Each row comes from the steps of one path. Every step used is in the known rows, and no mark comes twice. Write the path behind each row, first mark first.
Known rows:
rima > figig: -3,-3,-9,-1,-5,6,-5,3,1,-5,6,-4,-11,6,3,3,7,-2,-12,1,-3,-4,6,-11,-3,4,12,9,0,0,-10,-4,-4,-1
tuni > rima > menom > sobuk > figig: 0,-16,10,-21,-23,-8,-8,5,25,3,-9,-8,-6,-4,5,3,-8,-2,21,-1,12,4,-3,7,-4,-5,12,-2,4,-4,13,4,2,4
lebo > nugip > figig > rima > tuni: 2,-13,28,-11,9,1,-1,2,17,15,-5,-5,10,-7,-1,1,-6,4,-35,13,-1,-16,-1,-7,-11,-1,7,31,3,11,7,1,0,3
pupu > figig: 12,-3,-3,-8,-3,-1,-3,3,15,9,0,-11,1,1,-2,2,-3,-3,-2,4,-4,-3,2,-4,-14,7,14,-2,-6,-6,-4,1,3,-2
menom > sobuk > figig > rima > tuni > suto: -10,0,21,-1,-13,-3,-7,6,24,-2,-13,-22,13,-12,-5,15,-5,0,-20,12,-2,-15,-2,23,2,13,-1,12,3,14,19,1,-5,9
rima > menom > sobuk > tuni: -2,-10,-7,3,-18,-16,-20,3,14,16,-14,1,-13,-6,4,7,0,-8,18,0,-2,9,5,2,-10,-1,20,-2,3,-8,3,-2,4,8
menom > sobuk > figig: -18,-8,-2,-10,-16,-11,3,4,9,2,-17,-15,-18,-6,-3,8,-7,-6,13,-1,7,0,-1,7,-5,5,3,-6,1,-1,7,-1,1,4
nugip > figig > rima: 5,-14,11,-20,9,3,-4,-1,4,6,4,-15,2,5,1,3,-10,0,-27,15,4,-14,5,-16,-16,4,7,9,0,9,6,-5,6,-3
suto > tuni > rima > figig > nugip: 31,-11,5,-38,-5,20,4,3,-3,-13,14,-21,19,16,5,-4,-6,0,-35,4,0,2,-3,-21,-4,-8,18,7,2,3,-14,-5,-10,1
suto > tuni > rima > menom > sobuk > figig: -2,-15,18,-38,-23,-1,-7,4,15,7,-7,-17,8,-7,4,6,-14,0,10,-3,8,13,-15,2,-6,-12,23,-6,4,-11,8,6,2,10
sobuk > tuni > rima > figig > nugip > lebo: 35,1,-41,-8,1,5,-20,-1,7,-22,3,4,22,15,6,-9,-1,-12,-20,10,-3,-3,8,-16,3,-3,3,4,3,14,-15,-9,-4,-16
nugip > lebo: -6,12,-19,-4,3,0,-16,-5,0,-2,2,13,13,-5,-1,-3,-4,-4,3,2,-3,7,-11,5,4,-1,-15,-2,1,-1,-12,2,4,-11
lebo > nugip > figig > sobuk > tuni: -6,-19,-29,22,9,-1,-12,-2,5,27,-26,23,-15,-14,3,5,-3,-2,-8,14,-2,-4,8,-2,-21,-6,17,4,3,7,-2,-3,6,-6
suto > tuni: -2,0,9,-16,0,8,1,-1,-11,2,1,-9,12,-3,-1,2,-6,2,-11,-1,-5,10,-12,-4,-2,-7,7,-4,-1,-5,-5,3,0,6
nugip > figig: -3,-8,3,-12,4,0,-6,-4,0,12,4,-6,-8,-2,-1,3,-3,-3,0,4,3,-3,6,-10,-15,2,17,5,3,-1,-6,0,5,2
lebo > nugip > figig > sobuk > tuni > suto: -12,-5,-22,39,11,6,-24,-4,8,29,-21,27,-7,-19,1,7,1,-5,-10,15,-3,-7,11,11,-21,1,21,3,5,9,0,-3,5,-4
suto > tuni > rima > figig: 10,-6,-3,-27,-2,16,-2,3,-9,-5,15,-3,15,11,3,-2,0,4,-24,6,-6,3,1,-21,-2,-9,27,5,2,0,-12,-3,-4,-3
suto > tuni > rima > figig > sobuk > menom: 8,-22,-37,-28,-3,17,0,6,2,-6,5,5,-13,4,9,12,1,6,-30,16,-9,4,-4,-11,-1,-8,34,7,2,6,-7,-11,2,-16
pupu > figig > rima > menom > sobuk > tuni: 17,-20,-5,-12,-15,-14,-24,8,34,20,-15,-21,0,-1,3,10,-8,-9,-12,17,-4,-5,7,-8,-24,6,25,1,-5,-3,11,-7,7,1
suto > tuni > rima: 11,-5,6,-22,3,11,3,0,-10,0,7,2,28,4,0,-5,-7,5,-11,6,-1,7,-5,-10,1,-13,18,-3,1,1,-3,1,0,0
suto > tuni > rima > menom > sobuk: 1,-15,14,-37,-18,1,-14,3,7,19,7,-5,12,-4,3,4,-8,2,7,2,2,19,-11,-4,-9,-15,25,-1,5,-12,-3,3,2,8
figig > rima > menom > sobuk > tuni > suto: 1,-2,9,10,-11,-8,-34,4,21,13,-13,-6,8,-6,4,10,-3,-8,-15,14,-2,-4,8,11,-11,6,13,3,4,5,17,-6,2,4
suto > tuni > rima > figig > dival: 4,-6,14,-10,5,14,-6,1,-16,1,5,-2,24,6,2,1,4,19,-31,10,-12,5,6,-23,0,-14,35,5,4,3,-3,2,1,-2
nugip > figig > pupu: 8,-8,9,-14,1,6,0,-4,-5,9,6,-28,-13,-6,2,16,-5,2,-7,7,0,-5,8,-3,-16,9,0,9,3,-11,2,6,7,4
sobuk > figig > nugip: 17,-5,12,-11,-8,3,12,-1,14,-21,-16,-30,-2,2,2,1,-11,-6,-7,-7,11,-6,-10,6,3,4,-16,-3,-1,4,11,3,-6,6
rima > tuni > suto: 0,13,16,15,-2,5,-10,0,11,-1,4,0,17,-12,-3,8,7,5,-2,1,-12,-3,-3,21,7,8,6,12,4,2,0,8,-6,10
rima > menom > sobuk > tuni > suto: -6,3,1,20,-15,-9,-34,2,15,16,-12,3,-4,-11,2,10,4,-10,14,3,-4,8,8,16,-11,4,20,-3,6,-4,4,0,2,9
rima > figig > sobuk: -7,-14,-35,2,-9,8,-5,2,7,4,-1,6,-24,-3,7,12,9,7,-12,8,-9,-6,3,1,-5,0,4,3,0,0,-15,-5,-2,-7
tuni > suto: -5,14,8,16,3,7,-12,-1,1,1,3,4,8,-5,-2,4,4,-2,-3,1,-2,-2,4,14,-1,7,4,0,1,2,2,2,-1,2
pupu > figig > sobuk > menom: 11,-19,-37,-8,-3,0,0,5,27,8,-11,-3,-30,-6,3,15,-3,0,-8,14,-7,-3,-5,6,-13,8,18,-2,-5,-2,2,-7,9,-16
lebo > nugip > figig > sobuk > tuni > rima: 9,-23,-31,17,12,1,-9,-2,7,24,-17,34,-2,-6,3,-2,-2,1,-7,20,3,-8,14,-9,-18,-11,27,3,5,14,0,-5,7,-13
menom > sobuk > figig > nugip > lebo: -5,-2,-15,-23,-15,-8,-7,-1,15,-10,-16,-23,-2,-6,-1,3,-17,-14,3,-3,10,7,-16,15,-4,6,-20,-7,3,3,-8,1,0,-3
pupu > figig > sobuk > tuni: 16,-16,-43,17,-4,-3,-9,2,20,14,-21,6,-7,-8,2,10,0,-1,0,18,-13,-6,6,3,-14,2,16,-11,-8,-1,-3,-2,6,-7

Write each row's path:
-4,1,31,6,12,8,-13,0,17,18,-1,-2,21,-12,-3,3,-4,2,-40,13,-4,-19,1,7,-12,6,11,30,5,14,9,2,-1,4 | lebo > nugip > figig > rima > tuni > suto
6,-17,-29,-1,-7,3,-3,2,22,17,-7,0,-9,-8,1,11,-2,5,-2,12,-8,-5,-3,9,-16,3,9,-6,-7,-5,-7,1,5,-6 | pupu > figig > sobuk
20,5,19,-1,0,6,-12,5,30,5,2,-19,31,-5,-4,9,-1,2,-32,18,-14,-19,-1,13,-6,15,10,17,-5,7,10,4,-2,3 | pupu > figig > rima > tuni > suto
-10,8,-11,26,-4,-9,-22,2,0,13,-12,7,0,-7,-5,8,3,-11,4,10,-5,2,16,10,-10,9,21,-6,4,7,1,-6,1,2 | menom > sobuk > tuni > suto
-6,-7,3,-11,-19,-5,8,4,4,-1,-14,-38,-22,-10,-1,21,-9,-1,4,2,5,0,3,12,-7,12,-10,-3,2,-10,14,5,3,6 | menom > sobuk > figig > pupu
-12,-6,10,0,9,1,-2,-2,2,23,-5,7,-8,-5,-2,-4,-6,-4,-9,1,6,-2,3,-10,-20,-1,13,13,4,2,-4,0,5,-1 | lebo > nugip > figig
24,-13,19,-21,-8,1,-14,5,35,9,0,-26,9,2,7,3,-9,1,-21,9,-2,-10,-8,-3,-14,3,5,7,-8,-8,13,1,4,1 | pupu > figig > rima > menom
8,-14,-34,0,-9,-7,-15,7,1,4,1,9,-4,12,1,2,8,-8,-7,16,-3,-4,26,-24,-10,0,39,2,4,11,-7,-13,-2,-7 | menom > sobuk > tuni > rima > figig
-14,-24,24,-24,-8,-7,-19,4,22,35,-8,-7,-10,-8,3,4,-13,-5,-20,8,12,-4,0,-9,-30,-3,13,20,6,-2,7,-5,8,3 | lebo > nugip > figig > rima > menom > sobuk
15,-8,22,-32,-9,10,-8,0,4,4,9,-3,25,-1,7,-3,-7,6,-1,-2,-1,13,-15,-3,1,-19,17,1,2,-11,3,7,2,7 | suto > tuni > rima > menom
19,-19,13,-33,-27,-5,-3,4,33,-5,-11,-27,-3,2,7,2,-13,-6,11,-4,19,4,-8,6,-5,-5,0,1,5,-2,14,1,-3,8 | tuni > rima > menom > sobuk > figig > nugip
25,-10,12,-16,-3,-1,1,6,31,3,-1,-24,20,0,-2,6,-4,6,-28,16,-11,-18,-3,-3,-6,9,6,17,-7,5,7,2,-1,2 | pupu > figig > rima > tuni
6,-17,1,-5,-11,-14,-19,5,19,9,-16,-10,-2,-1,5,7,-5,-5,-10,13,0,-2,6,-4,-11,-1,11,2,1,2,14,-7,4,3 | figig > rima > menom > sobuk > tuni
12,4,-21,-17,-6,9,-16,-2,8,-17,8,-13,5,6,5,-2,-3,-9,-19,-1,-2,2,-8,-5,-1,4,-14,8,1,2,-22,-4,-5,-10 | rima > figig > nugip > lebo
9,-21,12,-29,-20,-8,-18,8,36,21,-2,-27,-2,-2,3,9,-10,-4,-13,12,1,-4,-3,-2,-25,5,14,6,-4,-8,8,-3,6,2 | pupu > figig > rima > menom > sobuk
-24,-6,14,9,-8,-13,-1,3,2,8,-28,-13,-9,-11,-5,11,-4,9,4,2,2,1,3,6,-4,0,12,-6,4,3,16,5,6,4 | menom > sobuk > figig > dival
-3,-10,19,-18,-29,-5,-5,4,19,4,-14,-40,-25,-15,6,23,-9,1,13,-6,6,4,-8,19,-7,8,-10,1,4,-22,18,10,3,13 | rima > menom > sobuk > figig > pupu
10,-11,-27,3,-4,-14,-9,4,1,10,-5,13,6,6,-2,-1,0,-7,6,15,2,1,19,-12,-6,-4,29,-6,4,11,2,-9,2,-5 | menom > sobuk > tuni > rima
20,-14,-26,-1,-11,0,-10,8,-3,1,2,-14,-9,9,3,15,5,-2,-14,19,-4,-5,30,-17,-8,6,23,6,5,0,0,-8,-1,-6 | menom > sobuk > tuni > rima > figig > pupu
17,-25,-39,5,5,0,-12,-4,5,14,-7,22,-4,-2,4,4,-1,2,2,24,-2,-8,16,-9,-14,-7,29,-4,3,12,-2,-4,7,-9 | nugip > figig > sobuk > tuni > rima
20,-9,4,-17,1,3,-1,5,19,3,-1,-21,12,6,0,1,-9,-1,-31,16,-3,-15,2,-9,-14,7,7,4,-9,3,8,-4,4,-7 | pupu > figig > rima
-19,-4,26,17,16,-1,-8,-3,-5,27,-15,8,2,-12,-4,-1,-2,10,-17,5,0,-1,7,-12,-17,-8,22,12,7,3,8,5,10,-1 | lebo > nugip > figig > dival
7,-1,27,-5,6,7,-14,-2,14,7,8,-13,19,-7,-2,9,-2,4,-30,17,-7,-19,4,8,-10,10,10,23,4,13,6,3,0,7 | nugip > figig > rima > tuni > suto
12,-7,-13,-10,-2,8,-5,4,2,-8,14,6,4,14,4,-4,6,2,-14,8,-1,-6,13,-18,1,-1,21,10,2,7,-7,-6,-4,-9 | tuni > rima > figig
5,-16,3,-20,-19,-7,-16,4,18,15,6,3,-1,0,4,1,-2,0,17,3,8,9,1,1,-7,-8,20,2,6,-5,2,0,3,2 | tuni > rima > menom > sobuk
27,-6,-3,6,-4,-4,-18,1,16,-2,-4,11,11,4,8,-6,1,-2,9,5,0,3,6,-6,2,-10,21,0,2,1,12,1,2,0 | sobuk > tuni > rima > menom
6,-20,-28,-22,-7,20,-2,2,-3,2,8,8,5,0,7,7,2,11,-23,14,-9,3,-3,-9,-4,-13,24,1,1,1,-16,-3,-2,-8 | suto > tuni > rima > figig > sobuk
18,-7,8,-12,-6,2,-11,1,17,0,8,5,10,3,8,-5,0,4,11,-1,6,5,-3,0,3,-11,10,4,3,-5,9,4,1,1 | tuni > rima > menom
14,-6,16,-10,1,-1,3,3,15,-6,-1,-13,20,-1,0,5,-1,8,-28,11,-7,-14,-5,2,8,1,-8,19,0,11,9,1,-4,4 | figig > rima > tuni
13,-22,-49,-11,-4,10,0,6,15,-9,5,14,-26,7,10,10,7,5,-20,17,-3,-6,7,-9,2,-1,28,9,3,11,-3,-14,2,-22 | tuni > rima > figig > sobuk > menom
27,-19,-27,-11,-11,-3,-8,7,8,-4,-2,-10,0,18,3,0,1,-12,-16,13,3,-4,23,-23,-12,2,24,4,4,14,-9,-15,-7,-4 | menom > sobuk > tuni > rima > figig > nugip
22,-20,-25,11,-8,0,-19,-1,22,7,-13,21,2,-6,12,3,3,6,12,13,-4,1,1,8,1,-14,11,-5,2,0,8,1,4,-5 | figig > sobuk > tuni > rima > menom
0,-6,18,-2,7,8,2,-2,-4,20,-3,-16,-10,-10,0,10,-7,1,-16,4,5,-4,7,-3,-19,5,-1,16,5,-10,5,5,5,1 | lebo > nugip > figig > pupu
-11,-12,6,-13,-21,-9,-16,3,17,17,-3,-6,-15,-7,4,7,-1,-2,18,-3,4,11,-4,6,-11,-3,8,2,4,-14,0,1,3,8 | rima > menom > sobuk
31,-8,3,-19,-7,3,4,2,24,1,-2,-32,6,7,0,-1,-9,-7,-12,2,0,-4,-3,-5,-16,7,3,0,-6,-3,-5,-1,-2,3 | pupu > figig > nugip
12,-15,15,-24,-26,-3,-3,5,21,1,-8,-32,-10,-8,7,16,-9,3,15,1,10,3,-1,14,-4,1,0,2,5,-15,21,9,3,6 | tuni > rima > menom > sobuk > figig > pupu
4,15,-4,32,7,2,-19,-1,1,-1,-10,9,12,-4,-2,2,5,-8,-3,7,-6,-4,12,10,-2,7,12,-6,2,7,7,-2,0,1 | sobuk > tuni > suto
10,-6,22,-12,-4,-2,9,4,22,-18,-16,-25,13,-4,1,6,-7,7,-24,6,-3,-18,-11,9,12,4,-12,13,-1,13,21,5,-5,6 | sobuk > figig > rima > tuni
